Each row was made from one walk, in order. Every step used is in the known rows, and no mark comes twice. Write each row's walk.
Known rows:
A -> U -> B: [1.05,-2.98,-2.55,-4.19,-3.19,-1.22,1.17,-1.95,-1.95,-1.93,-0.04,3.23,-0.57,-0.88,-2.15,-4.66,-0.05,-2.05,-0.77,-0.99,0.49,-0.38,-1.50]
K -> R -> A -> U -> S: [2.64,2.42,0.58,-1.22,-0.47,-1.28,1.70,4.88,1.00,-0.84,-3.10,1.36,-1.02,-3.64,-1.65,-2.84,0.85,0.81,-2.55,-3.00,-2.69,0.03,-0.81]
S -> U: [-2.94,-2.75,-3.63,-0.17,0.46,-1.38,1.03,-2.69,-0.38,-0.39,5.06,1.02,1.75,-2.12,-1.77,-0.35,-0.47,-3.36,-1.62,-2.67,1.22,3.11,-1.10]
D -> K -> P: [0.64,0.15,1.76,0.59,-1.22,0.86,-0.24,1.62,1.01,0.07,0.19,-1.38,-0.33,1.52,1.38,-0.74,0.50,-0.66,4.23,-0.69,2.13,1.19,0.29]
P -> A: [-2.71,0.53,-3.29,0.38,0.28,-3.10,0.82,-5.00,-1.29,-2.49,-0.24,0.12,1.54,0.99,-4.50,0.89,-0.19,-4.04,0.30,-0.78,-0.24,2.28,0.85]
D -> K -> P -> A: [-0.31,2.64,1.13,2.56,0.44,-0.82,-1.19,-0.52,0.75,-0.76,-0.89,-1.58,-0.75,4.58,-1.07,0.98,0.36,-1.68,5.04,-0.07,1.81,2.73,0.95]
Y -> D -> A -> U -> K -> R: [2.92,0.39,0.30,0.86,1.55,2.83,-4.72,2.66,1.32,1.31,0.96,0.90,-2.81,2.13,1.91,-0.79,0.44,4.27,-0.93,-0.07,-0.66,-2.68,-2.98]
P -> K -> R -> A: [-0.88,3.31,0.86,-1.30,2.86,-2.75,4.80,0.72,0.44,1.46,-2.09,1.51,-0.14,-3.20,-2.07,1.23,0.37,-0.60,0.38,1.25,-3.43,0.22,0.00]
R -> K -> D -> A: [-1.20,-2.48,-0.36,0.05,0.39,2.37,0.16,0.46,-2.02,1.53,2.79,-2.18,0.05,0.68,2.99,5.49,-2.25,2.85,-2.66,-2.10,0.11,-1.41,3.20]
S -> U -> K -> D -> A -> R: [-0.07,-2.66,-1.01,3.76,3.61,0.59,-3.69,-0.67,1.13,2.34,2.48,1.21,-0.58,1.46,2.20,4.06,0.22,2.37,-0.41,-2.88,1.26,1.13,0.19]
Y -> D -> K -> R -> A -> U -> B: [3.26,0.81,4.63,-2.89,1.01,1.47,0.92,2.29,1.41,1.50,-1.36,2.60,-5.24,0.86,1.37,-3.28,-0.57,0.02,0.22,1.56,-1.93,-4.59,-4.19]
D -> A: [-2.73,-1.73,-2.82,0.03,-0.52,-1.44,-0.78,-3.77,-2.29,-0.69,1.12,0.20,0.58,1.23,-2.19,3.02,-1.29,0.49,-1.08,-2.10,-0.24,-0.36,0.91]
R -> K -> P: [-0.71,0.07,1.20,-1.06,-1.85,2.00,0.89,0.64,0.11,0.93,2.80,-2.59,2.27,-2.96,2.94,-0.16,-0.46,-0.10,0.55,-0.31,0.45,0.18,1.44]
K -> D -> A: [-0.92,-1.79,-1.97,-0.07,0.36,-0.65,0.01,-0.86,-2.11,0.00,0.16,-0.38,-0.60,3.03,-0.05,4.67,-1.68,0.48,-2.07,-3.11,0.45,-0.81,2.79]
A -> P: [-0.24,-1.70,-3.03,-1.64,-3.85,-1.85,0.91,-1.56,-0.49,-1.67,0.84,-1.43,2.93,-0.90,-1.68,-3.39,1.06,-2.66,-1.93,2.64,1.18,1.47,-0.30]
B -> U -> S: [-2.72,-3.19,-1.18,-0.89,-0.99,0.57,-0.49,1.82,0.39,-2.49,-0.64,1.02,-1.78,-2.43,-0.66,-3.35,1.41,-1.63,-1.53,-0.88,2.09,0.64,-1.60]
A -> R -> K -> P: [-0.70,1.29,1.28,1.22,-3.16,2.25,0.05,-0.76,1.99,0.52,0.67,-0.83,3.13,-4.58,2.96,-1.45,1.19,1.47,-0.57,1.38,-0.06,-0.41,0.29]
Y -> D -> K: [-1.40,-2.97,1.86,0.15,0.69,3.49,0.69,0.16,0.32,-0.99,1.63,-0.81,-0.77,0.63,1.56,-1.31,-0.07,-2.05,1.60,1.34,1.85,-2.47,-2.57]
R -> K: [-2.35,-2.79,-0.86,-1.14,-1.47,1.47,1.95,-1.44,-1.07,0.14,3.49,-1.66,3.00,-4.42,0.84,0.23,-0.72,-0.55,-1.13,-0.37,-0.19,0.18,0.66]
R -> A -> P -> K: [-0.72,-0.17,0.54,-1.67,0.35,-2.16,4.65,0.59,-1.42,-0.88,-1.78,-1.26,2.94,-2.76,-2.31,-1.40,0.24,-2.10,-0.44,5.17,-1.01,0.11,-0.19]
Y -> D: [-2.29,-2.36,-0.47,-1.79,-0.06,1.74,1.77,-2.04,-0.62,-1.80,1.46,-0.32,1.20,-1.46,0.46,-1.69,-0.42,-3.64,-1.38,0.68,0.47,-2.80,-1.85]
U -> K -> P: [1.54,-0.41,1.15,-1.14,1.22,0.08,-1.41,0.94,0.51,0.87,0.60,-1.64,1.36,-0.56,2.00,-0.90,0.57,-1.49,5.04,-1.50,0.84,1.15,0.74]
R -> K -> D -> A -> P: [0.37,-2.20,-0.77,-0.09,-1.98,1.85,-0.81,1.89,-1.46,1.51,2.65,-4.00,0.62,1.79,3.18,3.04,-1.03,3.06,-4.09,1.87,1.07,-0.80,2.40]

Write each row's walk:
[-0.21,2.72,-2.73,0.88,-0.44,-2.21,-0.28,1.80,0.25,1.82,-0.07,0.58,-1.87,2.83,-1.61,0.89,2.67,3.63,-0.88,5.07,0.09,1.65,-0.82] : D -> A -> P -> K -> R
[0.71,2.16,0.58,0.77,2.83,-1.62,-2.36,-1.21,0.19,0.12,-0.69,-1.92,0.86,2.46,-0.49,0.64,0.56,-2.53,5.94,-0.75,0.56,2.70,1.45] : U -> K -> P -> A
[-2.33,-1.60,-0.82,1.12,-2.78,1.79,1.13,-3.10,1.02,-0.41,1.38,0.27,3.59,-6.06,0.88,-1.03,0.84,0.84,-2.27,1.21,-0.62,-0.46,-0.31] : A -> R -> K
[-0.97,-0.57,-1.90,2.02,-0.98,-0.52,-0.83,-2.41,0.03,-0.48,-2.08,1.36,0.15,1.42,0.21,3.36,-0.13,1.83,-3.38,-1.60,-0.01,-1.38,1.84] : K -> D -> A -> R
[1.61,-3.53,-1.73,1.07,2.69,0.02,-3.88,2.17,-0.34,2.76,4.71,-2.31,-0.80,4.11,2.50,2.77,-0.17,1.16,-0.65,-0.55,2.77,2.42,0.43] : S -> U -> K -> D -> A -> P
[2.95,1.85,0.24,-4.62,-1.12,-3.36,2.05,-0.73,0.18,0.83,-2.07,3.68,-2.15,-1.92,-2.32,-3.04,-0.62,-1.12,-1.91,-1.33,-3.74,-1.39,-1.33] : K -> R -> A -> U -> B
[0.02,-2.61,0.08,2.69,1.13,1.40,-5.05,-0.03,2.39,0.82,-2.19,1.49,-2.10,1.37,2.40,1.26,0.13,3.47,-1.81,0.12,1.25,-1.36,0.13] : B -> U -> K -> D -> A -> R
[0.59,0.82,0.77,-0.44,5.40,-2.57,-0.41,0.03,2.21,4.01,3.30,0.63,-0.24,-3.06,-0.14,1.56,-0.60,-1.40,1.40,-2.99,-2.70,2.38,-1.25] : S -> U -> K -> R -> A
[3.65,1.16,2.41,-2.51,-0.49,-1.61,1.03,1.55,1.12,1.70,-1.87,3.09,-4.14,0.15,-0.96,-2.47,-0.38,0.71,1.19,-0.69,-2.31,-1.14,-2.14] : D -> K -> R -> A -> U -> B
[-3.65,-1.68,1.12,2.29,-0.45,4.78,-1.60,-3.10,-0.08,0.41,2.25,-0.28,0.95,-2.07,3.01,1.96,-0.36,3.45,-3.53,2.60,-0.59,-5.12,-1.92] : Y -> D -> A -> R -> K
[0.68,2.08,2.10,0.06,1.24,-1.82,1.56,0.55,2.03,1.92,-1.16,0.25,-1.42,-0.93,-1.03,1.37,-0.46,-0.20,1.44,-1.12,-2.58,0.03,-0.24] : D -> K -> R -> A
[-1.55,2.67,0.40,0.79,-0.20,0.35,-0.11,-1.61,-0.35,0.10,1.71,-2.80,1.91,0.07,0.31,1.51,-0.58,-1.09,1.54,0.47,0.15,1.64,1.93] : R -> K -> P -> A
[-1.48,-1.31,-1.05,0.65,2.50,0.24,2.16,1.69,-2.69,0.24,-0.63,0.43,-1.20,2.76,0.17,5.02,-0.45,1.60,-0.05,-0.10,0.99,-0.28,2.33] : P -> K -> D -> A
[-0.66,2.14,3.36,2.37,1.96,2.30,-1.28,0.27,0.83,-0.97,-0.32,-2.00,-1.93,5.16,1.22,0.07,0.18,-2.63,4.34,2.32,2.14,-0.89,-1.22] : Y -> D -> K -> P -> A
[1.28,-1.87,0.31,-4.92,-1.45,-2.30,2.75,-2.38,-2.44,-1.31,-1.70,2.59,0.16,-2.49,-2.66,-3.09,-2.04,-2.62,-1.34,-1.58,-2.33,-2.19,-0.76] : R -> A -> U -> B
[1.86,2.39,-0.97,-2.08,-1.98,-2.42,-0.89,-1.96,-1.25,-1.85,-1.83,1.97,-1.79,3.66,-2.53,-3.28,0.16,-2.53,1.74,-0.14,0.65,1.27,-0.23] : K -> P -> A -> U -> B
[-2.11,1.14,3.44,2.46,-0.94,5.30,-2.64,-0.93,0.82,1.29,1.65,-1.43,0.44,-0.51,5.07,1.28,-0.27,4.22,-1.86,2.90,-0.02,-4.97,-0.97] : Y -> D -> A -> R -> K -> P
[-1.54,-0.03,-1.05,2.92,1.08,0.50,1.30,0.08,-0.55,-0.14,-2.84,2.24,-0.50,1.12,0.25,3.80,1.14,3.26,-1.21,1.43,0.60,-0.77,1.33] : P -> K -> D -> A -> R
[1.18,2.39,-0.23,1.33,-2.70,1.70,-0.90,0.96,-0.18,-1.54,0.67,-1.92,2.19,-0.41,-0.18,-1.78,-0.50,0.83,-0.88,0.18,0.13,1.68,1.14] : R -> K -> P -> A -> U
[1.60,-2.18,-0.93,-2.03,0.80,0.36,1.55,2.57,-3.49,0.06,-1.62,3.48,-4.04,3.91,0.02,1.31,-0.20,2.59,-0.31,0.15,1.22,-1.49,0.50] : P -> K -> D -> A -> U -> B
[1.91,2.90,1.44,-0.55,1.54,-0.32,3.85,7.28,0.49,-0.65,-4.08,2.09,-1.77,-4.03,-1.67,-2.26,2.15,2.17,-0.41,0.06,-2.27,0.39,-1.47] : P -> K -> R -> A -> U -> S
[-1.08,3.35,-1.10,0.62,-0.12,-2.52,-0.24,-2.89,-0.26,-1.56,-1.04,-0.93,1.10,2.47,-2.40,0.47,0.07,-3.41,1.92,-0.65,0.33,2.32,1.61] : K -> P -> A
[-0.17,1.41,0.84,1.09,1.94,-0.87,-4.52,-0.60,2.04,-0.42,-1.23,-0.85,-1.05,2.54,-0.36,-1.46,0.37,-1.91,3.52,1.11,1.67,2.48,-0.22] : B -> U -> K -> P -> A
[-0.58,-2.83,-0.10,-1.27,-0.48,2.32,2.76,1.34,-0.72,0.70,2.45,-2.30,1.72,-2.68,3.11,1.86,-1.26,-0.62,-2.27,-1.28,0.58,-0.43,2.65] : R -> K -> D
[2.66,2.77,-0.68,-1.48,-1.74,-2.19,1.88,0.72,1.41,-0.50,-2.35,1.53,0.87,-3.48,-2.82,-2.53,-0.83,-0.04,-4.19,-2.00,-3.58,-0.17,-0.44] : K -> R -> A -> U
[4.54,0.54,3.44,-1.38,0.35,0.39,-0.60,2.92,0.32,-0.09,-2.26,-1.36,2.54,-2.59,0.77,-2.70,-1.26,-0.26,1.97,-2.13,-1.50,-0.64,0.66] : R -> A -> U -> K -> P
[-1.75,-1.13,-2.44,0.57,-0.79,-1.18,0.52,0.05,-2.33,-0.45,0.34,-0.67,0.54,2.26,-1.94,0.96,1.28,1.85,-0.19,4.88,1.37,0.93,-0.30] : D -> A -> P -> K
[2.50,2.42,0.53,3.08,-2.14,0.54,-1.99,1.90,0.94,-2.46,-1.94,-0.68,-0.48,4.15,-1.73,-2.44,0.54,0.25,2.81,-0.31,2.10,2.74,0.06] : D -> K -> P -> A -> U
[0.80,3.29,0.86,3.02,1.29,-1.46,-3.23,-2.74,2.19,-0.35,-2.83,-0.14,1.47,0.83,-0.48,-0.50,2.16,-1.12,4.80,0.79,0.00,2.21,0.45] : U -> K -> P -> A -> R
